Known rows, with every step that occurs:
zufe/satu/dosopu/mogiz: [ -2 -30   7 -37  36  -2  29 -17  -7 -16  24 -15   7 -43  20 -49 -16  31
 -39 -16  15 -21 -15  16  14  35  -4]
vama/satu/zufe/zefip: [-17  -8 -34   0  42  41  32   3  17  30 -22  19 -12  28  51 -11 -16  29
 -10 -11  13  11 -16  21   5  10 -19]
satu/vama/sesub: [  4 -26 -18  -3  24  -4  -8  51   5  10   2   5  -6  -4  15   4 -26 -18
  -8 -14  18  25  -3  13  12  19   1]
vama/satu/zufe/zefip/sesub: [ -3 -33 -50  -7  25  59  14   0  26  55 -21  26 -30  18  51  -2 -17  27
  20   2  17  11  11  35  10  -4 -17]
dosopu/zefip: [  4  -7   1   7  16   9  -6  24  -4  13  15   4   7  45  31 -24  -5  -5
 -38   9  -2  -8 -41  -9   9  21  -7]
zefip/sesub: [  6 -44 -27   9   2   7   4  33  10  29   8   5  -4  12  12 -16 -11  -5
   7   2  15  -6 -16   6  -5   6  -2]
mogiz/muba: [ -3 -16   5  10  14  -9  36  38 -18   6   9  -6  16  27  15 -16 -16  -5
 -12 -27  13 -24 -55  -2 -18  41 -12]
zufe/zefip/sesub: [ 11 -53 -53  -8  16  16  16  32   7  45   3   0 -29  -4  32 -11 -22  16
  21   1  17  10   7  12 -11   8 -14]
zefip/vama/sesub: [ 13 -40 -19   0  20  -1 -21  42   7  20  -1  15 -11  22  -4 -12 -18 -17
   9   3  15  18  -9  18  17  11   7]
muba/mogiz: [-16 -11 -12  14  27 -39  37  40  -5   1  12 -17  31  35  14 -47 -34   0
  -9  -2  17   3 -38 -18 -31  27  17]
sesub/zefip/vama/satu/dosopu: [ 32 -30 -24  11 -21  42   5 -18   4  11  -7  27 -21  -6  16  -1 -27   7
 -28  14  -4   3 -11  20  24   1  34]
dosopu/mogiz/vama: [  9 -22   1  -5   7 -31  16  31 -20 -14  20 -45  39  12 -15 -41   5  10
 -19 -16   0  14 -42  24 -31  15 -27]
vama/satu/dosopu/zefip/sesub: [ 24 -23   1   3 -12  63 -19 -15  19  28  11  16 -21  13  42 -17 -20  13
 -36  19  -5  -9  -5  22  47   4  13]
muba/mogiz/vama: [-15   2 -15  21  23 -44  37  37 -15   0  18 -47  45  49 -19 -52 -22   8
   3   1   3  24 -50  -1 -46  15   8]
dosopu/mogiz/vama/sesub: [ 20 -25   7 -14  18 -29 -14  54 -17  -8  39 -36  19  19 -20 -37   1  -5
   0 -14   7  32 -37  42 -13  20 -27]
sesub/zefip/vama/satu: [ 28 -32 -30  22 -18  28  -2   7  -2  21 -12  27 -12  20  18  -3  -7  -9
 -11  10   2  18 -25  17  10 -10  25]
vama/satu/dosopu/mogiz/vena: [ 24 -38  26 -30   1 -31  22 -15 -16 -34  17 -11  30 -18  17 -49 -40   7
 -61 -26   6 -28 -39  25  25  31  -4]
mogiz/dosopu/zefip/vama: [ 17 -23 -21  11  19  11 -11   3  -7   8  13  -6  24  55   2 -13  -3  -2
 -31  14 -14   0 -13   0  11 -10 -24]
sesub/zefip: [ 16 -19 -26  14   1   1   9  36 -12  10  23  12  -6  23  16 -10 -10 -13
 -15   4   9   0 -45  -5 -20  15   9]
sesub/zefip/vama: [ 28 -37 -40   9  -7   8   0  17 -10  19  -3  23 -11  19   8  -2 -13 -12
  -2  18   6   3 -17   2 -10   2  17]
vama/sesub/zefip/zufe/satu: [  1 -16 -30  -7  26  31 -21  24 -14  39  36  47 -30  21  34 -16   5 -34
  27  11  36  10 -35  10  21  -8  13]
satu/dosopu/mogiz/muba: [ 18 -29  24 -27   5 -10  37  11 -23 -24  21 -20  17 -19  22 -28 -32  18
 -38 -31  12 -42 -30  18  -6  60 -16]
dosopu/zefip/vama/sesub: [ 27 -25 -10  -8  19  21 -44  30   1  28   6  21 -19  48  16 -13 -12 -18
  -7  22   2  17  -6  16  36  13   3]
satu/dosopu/mogiz/vama/sesub: [ 25 -23  14 -23  16 -14  -7  30 -11 -18  43 -37  10  -9 -20 -38 -19  10
 -17 -13   2  17 -23  48  -1  32 -18]
zefip/zufe/satu/dosopu: [-26 -13 -14  -7  30  33  26 -20   4  19   8  23   0 -12  34 -32  -8   7
 -17  -3  24 -32 -25  -4  28   3   7]
vama/satu/dosopu: [ -4 -14   8  17   6  24  25   0  15  -2   5   1   5  -4  20 -23 -23  16
 -48 -16   0  -5 -37  12  21  17  11]
zufe/zefip: [ -4 -29 -37  -3  32  -2  31  34  -3  21   4  -9 -13   6  30 -19 -20  18
  -8 -11  12  11 -23  -4 -16  22 -17]
muba/mogiz/vena: [ -6 -20  -7  -7  33 -78  39  25 -24 -12  18 -17  48  42   2 -60 -54 -15
 -15  -3  17 -18 -53 -19 -24  34  17]
dosopu/mogiz/vama/sesub/zefip/zufe: [ 35 -23 -17 -11 -12   3 -30  44 -32  12  42   3  -1  29   6 -22  10 -33
  19   8  20  25 -36  39 -12 -11 -16]

Rows:
[ -7  -4 -19 -22  37  45 -34   5  -5  39   3  41 -18  14  59  -4   0 -23
  -5  10  25  13   4   7  59  -9   3] : dosopu/zefip/zufe/satu/vama/sesub
[ -6 -24  12 -41  19  20  38 -21 -27   0  14   6  12 -28  44 -37 -11  12
 -14 -26  30 -51 -26  15  18  30 -10] : zefip/zufe/satu/dosopu/mogiz/muba
[-15 -14 -44 -13  53  21  33  14  10  29 -13  13 -12  25  39 -11 -22  25
   1  -3  17  -3 -10   8 -15  24 -26] : satu/zufe/zefip
[-12 -23 -21 -18  51   3  -2  23   2  18   9  10 -10 -21  20  -7 -16  -3
   1 -15  24  27  -1  17  29  16   8] : zufe/satu/vama/sesub
[ -1 -37 -61 -20  38  40  17  11  18  53 -12  21 -28  17  40  -3 -24  22
  28   9  22  -2  17  22 -10  10 -23] : satu/zufe/zefip/sesub
[-29 -18 -35  -6  27  21  21  -5  -2  26 -22  25  10 -18  45  -8   0  -7
  -6 -10  31  -3  -6  -7  23 -16   4] : zefip/zufe/satu/vama
[  7 -25 -14 -25  26  52 -10 -29   9  34  24  15 -25  -7  35 -28 -14  23
 -18  23   5 -21   3  14  42  15  12] : zufe/satu/dosopu/zefip/sesub
[-20  -1  -7  16  27  30  20   6  21  13 -16  23  14  43  31 -15  -6   7
 -23 -10  11  -4 -40  16  11   8  -9] : vama/satu/zufe
[-22 -20 -27  -9  41   2  26   3   1  10 -13   1  10 -28  25 -11 -12  12
 -17 -15  16   6  -8  -1  12  12   7] : zufe/satu/vama
[ 43 -24  -9 -15   1 -18 -23  50 -30  -3  53 -22  -2  20 -15 -27   0 -15
   8   1   6  38 -38  44 -23  16 -14] : dosopu/mogiz/vama/sesub/zefip
[ 10 -31  -9  12  -3  31  13 -14  18   6 -22  12  -1  -8   9 -13 -25  17
 -36  -1  -4  -1 -11  18  33   5  20] : zefip/vama/satu/dosopu
[ 32 -22  -3 -20  17  36 -39   5   8  17  11  22 -27  21  15 -11 -31  -2
 -24  25  -3   1   7  20  48  23  13] : satu/dosopu/zefip/vama/sesub
[ 10 -14 -23  10  28 -16   9   6 -13   3  16 -19  39  69   4 -36 -29   2
 -18  24  -7   9 -10 -10  -9  -2   0] : muba/mogiz/dosopu/zefip/vama
[ -6 -17 -51  -6  10  33  11  -7 -14  31  -7  41  -9 -16  50   6  -2 -17
   1   6  30   1  -6  -4  14 -21  17] : sesub/zefip/zufe/satu/vama
[-19 -19 -29 -16  39  25  -8  17   1  31  -3  34  -9 -10  39  -5  -4 -22
  12  -9  38  15   1  10  39 -10   6] : zefip/zufe/satu/vama/sesub
[  7 -14 -24 -18  24  47 -13  -1  -8  30  42  48 -38  -5  32 -16 -14 -18
   9  14  30  -7 -21  15  34   4  22] : vama/sesub/zefip/zufe/satu/dosopu
[  6 -34 -54 -28  56  32  -5  19  15  44 -20  31 -37  28  24   3 -29  11
  31  11  21  21  23  32  12  17 -15] : satu/zufe/zefip/vama/sesub
[ -2 -11 -30  -8  14  44  16 -23 -10  23  23  39 -18 -11  40 -20 -10  -2
  -9  11  23 -26 -28  -2  18  -2  20] : sesub/zefip/zufe/satu/dosopu
[  6 -17 -10 -24  34  41  -4 -44   2  20  -2  17 -12   0  24 -25 -16  27
 -33  23  -6 -16   2   6  48  17  17] : zufe/satu/dosopu/zefip/vama
[  9   1  16   9   5  44  -2 -11  10   5  12   8  -3  22  40 -24 -18  15
 -64   5 -11  -9 -33   7  42  18   9] : vama/satu/dosopu/zefip
[ 12 -31  17 -17   6 -25  31  36 -30 -14  15 -20  25   5  22 -29 -12   2
 -21 -34  17 -27 -42  13 -20  48 -24] : dosopu/mogiz/muba
[ 11 -21 -38 -19  34  14 -12  22 -11  23  25  26 -30 -20  26   5 -16 -14
   8   1  23  33  -2  17  18  13  20] : zufe/satu/vama/sesub/zefip
[ 18   0 -24   9  18 -30  -1  57 -26  12  52 -22   7  55 -20 -36 -28 -18
  28  19   8  47 -45  19 -39  16  23] : muba/mogiz/vama/sesub/zefip
[ 26 -12  -2   9 -15  57 -20 -17   9  29  16 -12  -2  25  10 -20  -7  22
 -24  20 -19  12 -17  40  31  -7   3] : mogiz/vama/satu/dosopu/zefip/sesub
[ 12 -28 -16 -35   5  29  12 -27 -21   4  30  25 -11 -32  47 -31  -5   3
 -19   5  28 -27 -16  13  16   4   8] : sesub/zefip/zufe/satu/dosopu/mogiz
[ 14 -22   8 -16   4 -16  22   6 -13 -23  24 -46  30 -13 -15 -40 -13  26
 -36 -13  -6  -2 -30  30 -17  27 -18] : satu/dosopu/mogiz/vama
[ -6   0   4 -20  42  34   7 -27   0  11  25   6  -6   3  34 -36 -13  24
 -45  10  -2 -21 -25  -1  37  29   6] : zufe/satu/dosopu/zefip
[ -4   1  -9  11  36 -41   8  59 -13   7  36 -38  27  55 -26 -49 -26  -8
  21   2  10  43 -43  17 -31  21   8] : muba/mogiz/vama/sesub
[ -1 -21 -51   0  25  53  17  -2  16  54 -16  -2 -13  31  17  -8  -5  35
  33   5   3  30  -1  52  -6 -14 -26] : mogiz/vama/satu/zufe/zefip/sesub
[ 17 -19 -27   9  -2  22 -26  50 -11  32  31  44 -26  37  31  -5  -6 -48
  14  11  31   7 -36   7   6  -6   6] : vama/sesub/zefip/zufe
[  4  -5 -31   1  25  27 -20  21 -23  39  43  20 -13  34   1 -21  17 -24
  40  14  21  29 -45  27   5 -19   3] : mogiz/vama/sesub/zefip/zufe/satu
[ -2  -4   5  -2  16  11  17  -1   0  -5  -5 -19  38  33   6 -31   9  21
 -20 -15   1  15 -37  47  -7   2 -32] : dosopu/mogiz/vama/satu/zufe
[ 21 -21 -42   0  -7  28 -24  42 -10  30   7  47 -24   6  42  20 -18 -45
  10   7  31  17  -2   8  15 -13  13] : satu/vama/sesub/zefip/zufe
[-27  10 -18   3  52   4  20 -11 -20  16  38  -2  41  65  38 -54  -5  -6
  -9  17  16  -5 -33 -21   7 -17  -7] : muba/mogiz/dosopu/zefip/zufe/satu
[-19  -1  -9  -6  31  38  -5 -10  -8  35   9  29   3  39  55 -32  17 -10
 -18  14  19 -17 -37 -12  36 -10  -3] : dosopu/zefip/zufe/satu
[ -2  -2   4  23   3  18  25  -2   4  -2  10 -28  22  10 -12 -28 -11  24
 -35 -12 -14  14 -47  27   4   8   0] : mogiz/vama/satu/dosopu
[ -4   4  -9  14  37 -26  18  23 -16  -6  43 -30  45  74  16 -45 -25   1
 -32  13  -4   4 -36 -18 -21  11 -12] : muba/mogiz/dosopu/zefip
[  5  -3 -11   3  18  60 -15 -25  19  31 -37  39   1  65  43  -6  -1   7
 -28  23  -3  -1  -8  21  43  -5  -1] : dosopu/zefip/vama/satu/zufe
